Each row was made from one path, in order. Every step used is in the known rows, and no mark comes twice. Write each row's path.
(in the rows, 128 means zero)
Known rows:
bekan-govine: [146 105 140 128 127 130  95 148 123 118 112 175 112 157 150 106 131 171
 140]
bekan-govine-bakuvof-gebised: [156 123  93 122 120 142 104 166 103 144 109 145 116 143 161 109 108 175
 134]
govine-danu-bakuvof: [129 165 135 152  93 175 109 175 163 168 121 157 108 134  75  91 102 160
 154]
gebised-bakuvof-mepa-danu: [179 126 157 124 104  66 131 144 104 151 164  52 142 115 119 115  86 125
 112]
danu-bakuvof-mepa-govine: [121 159 126 160  88 105 134 156 144 170 141 119  99 100  75 100 114  99
 144]
zemak-danu-mepa-govine-bakuvof-gebised: [125 100  94 116 107 138 137 132 140 220 141 126 106 103  70  98  92 135
 138]
mepa-bakuvof: [101 159 109 149 103  86 127 162 143 144 120 132 100 114  94 108 146 125
  94]
zemak-danu-bakuvof-mepa: [165 126 142 151  85 166 127 189 111 176 129 133 129 111  64 119  92  97
 184]
bakuvof-mepa: [156 122 136 138 101 105 113 137 128 119 140  82 131 108 115 110 121 102
 133]
danu-bakuvof-gebised: [ 98 191 122 142 137 162 151 172 118 178 144 121 112  94 106 128  94  89
 135]
gebised-bakuvof-mepa-zemak-govine: [138 100 144 152 101 103 166 125 101 163 169  51 152 114 124 126 105  91
 111]
govine-danu-mepa-zemak-bakuvof: [109 110 125 136  91 177 110 134 173 199 140 143 104 131  57  73 117 133
 106]
mepa-govine-danu-bakuvof: [ 81 149 120 156  80 112 114 126 182 187 117 148  96 127  86  73 128 172
 135]
gebised-bakuvof-mepa-zemak-danu: [162  96 156 144  92 112 165 158 113 165 161  47 166 123  98 125  88  93
 114]
govine-bakuvof-mepa-zemak: [166 101  83 142  63 128 141 168 117 160 127  86 137 120 104 121 122 108
 121]
govine-bakuvof: [174 129  75 124 103 140 131 155 109 144 118 130 130 138 121 136 113 153
 136]
danu-bakuvof-mepa-zemak: [122 142 137 164  82 145 153 186 134 177 147 116 117 104  70 117 115  64
 133]
gebised-bakuvof-mepa: [182 136 150 132 123  94 145 142 114 127 168  48 154 122 116 125  82 115
 115]
govine-bakuvof-mepa-zemak-danu: [176  86  89 143  52 142 139 177 109 173 121  90 144 120  92 121 114 110
 138]
zemak-danu-mepa: [154  91 134 114 124 165 129 144 136 184 143 152 113 119  62 114  95 123
 152]
govine-danu: [128 133 134 138  98 151  97 138 164 143 115 133 124 140 109  89 119 175
 136]
bekan-govine-bakuvof: [182 107  99 125 108 140  97 170 109 130 103 178 114 164 145 113 120 191
 146]

Which path is each row?
[ 96 115 105 151  99 143 105 110 141 195 138 166  72 108  88  74 133 158
 134] -> zemak-govine-danu-mepa-bakuvof
[ 98  94 140 157  76 176 169 179 126 209 124 147 134 125  76 132 123  82
 141] -> mepa-zemak-danu-bakuvof
[122  85 126 120 111 129 131 119 153 200 141 151 102 115  62  96 107 135
 144] -> zemak-danu-mepa-govine
[199 101 103 132  92 126  87 176 109 123 110 148 115 150 135 101 115 172
 149] -> bekan-govine-bakuvof-mepa
[ 90 138  67 132 100  85 140 109 134 180 119  93 114 108 138 105 126 152
 111] -> mepa-govine-bakuvof-gebised
[ 91  72  83 154  77 149 164 119  96 195 122 135 124 122 135 134 154 108
 125] -> mepa-zemak-govine-bakuvof
[100 160 115 132 109 138 105 157 191 190 145 123  79 105  56  58 104 154
  93] -> govine-danu-mepa-bakuvof-gebised
[123 143 143 166  62 165 117 186 168 182 130 123 114 121  61  79 109 123
 141] -> govine-danu-bakuvof-mepa-zemak
[153 135 117 147  96 133  95 117  84 134 125  97 139 113 112 113 129  83
 130] -> zemak-bakuvof-mepa
[107 103 134 131  97 166 122 142 194 194 147 141 101 130  60  73 114 146
 105] -> govine-danu-mepa-zemak
[102 100 116 126 119 161 146 121 139 197 158 142 104 116  64 111 127  75
  89] -> danu-mepa-zemak-bakuvof
[138 101  68 143 102 146 131 106  73 165 119 149 114 120 149 134 135 146
 163] -> zemak-govine-bakuvof
[117 117 130 151  65  76  95 113 172 148 127  80 114 110 102  63 130 146
 126] -> bakuvof-mepa-govine-danu
[139 122 137 157  74 136 129 169 125 191 127 131 120 108  64 105 102 106
 177] -> zemak-danu-bakuvof-mepa-govine
[119 147 120 135 100 135  99 160 197 179 141 149  77 122  43  60 112 165
 103] -> govine-danu-mepa-bakuvof
[ 99 165 133 126 103 111 125 162 106 204 134 131  96  90 115 113 107 112
 127] -> mepa-danu-bakuvof-gebised
[152 164 135 154 101 140 132 180 128 153 146 122 110 105  73 117 102  87
 153] -> danu-bakuvof-mepa
[193 115  89 123  63  94 105 162 101 159 122  97 120 113 113 110 112 139
 137] -> govine-bakuvof-mepa-danu
[185  69 109 141  64 143 104 189 106 158 104 148 127 151 120 101 118 155
 152] -> bekan-govine-bakuvof-mepa-zemak-danu
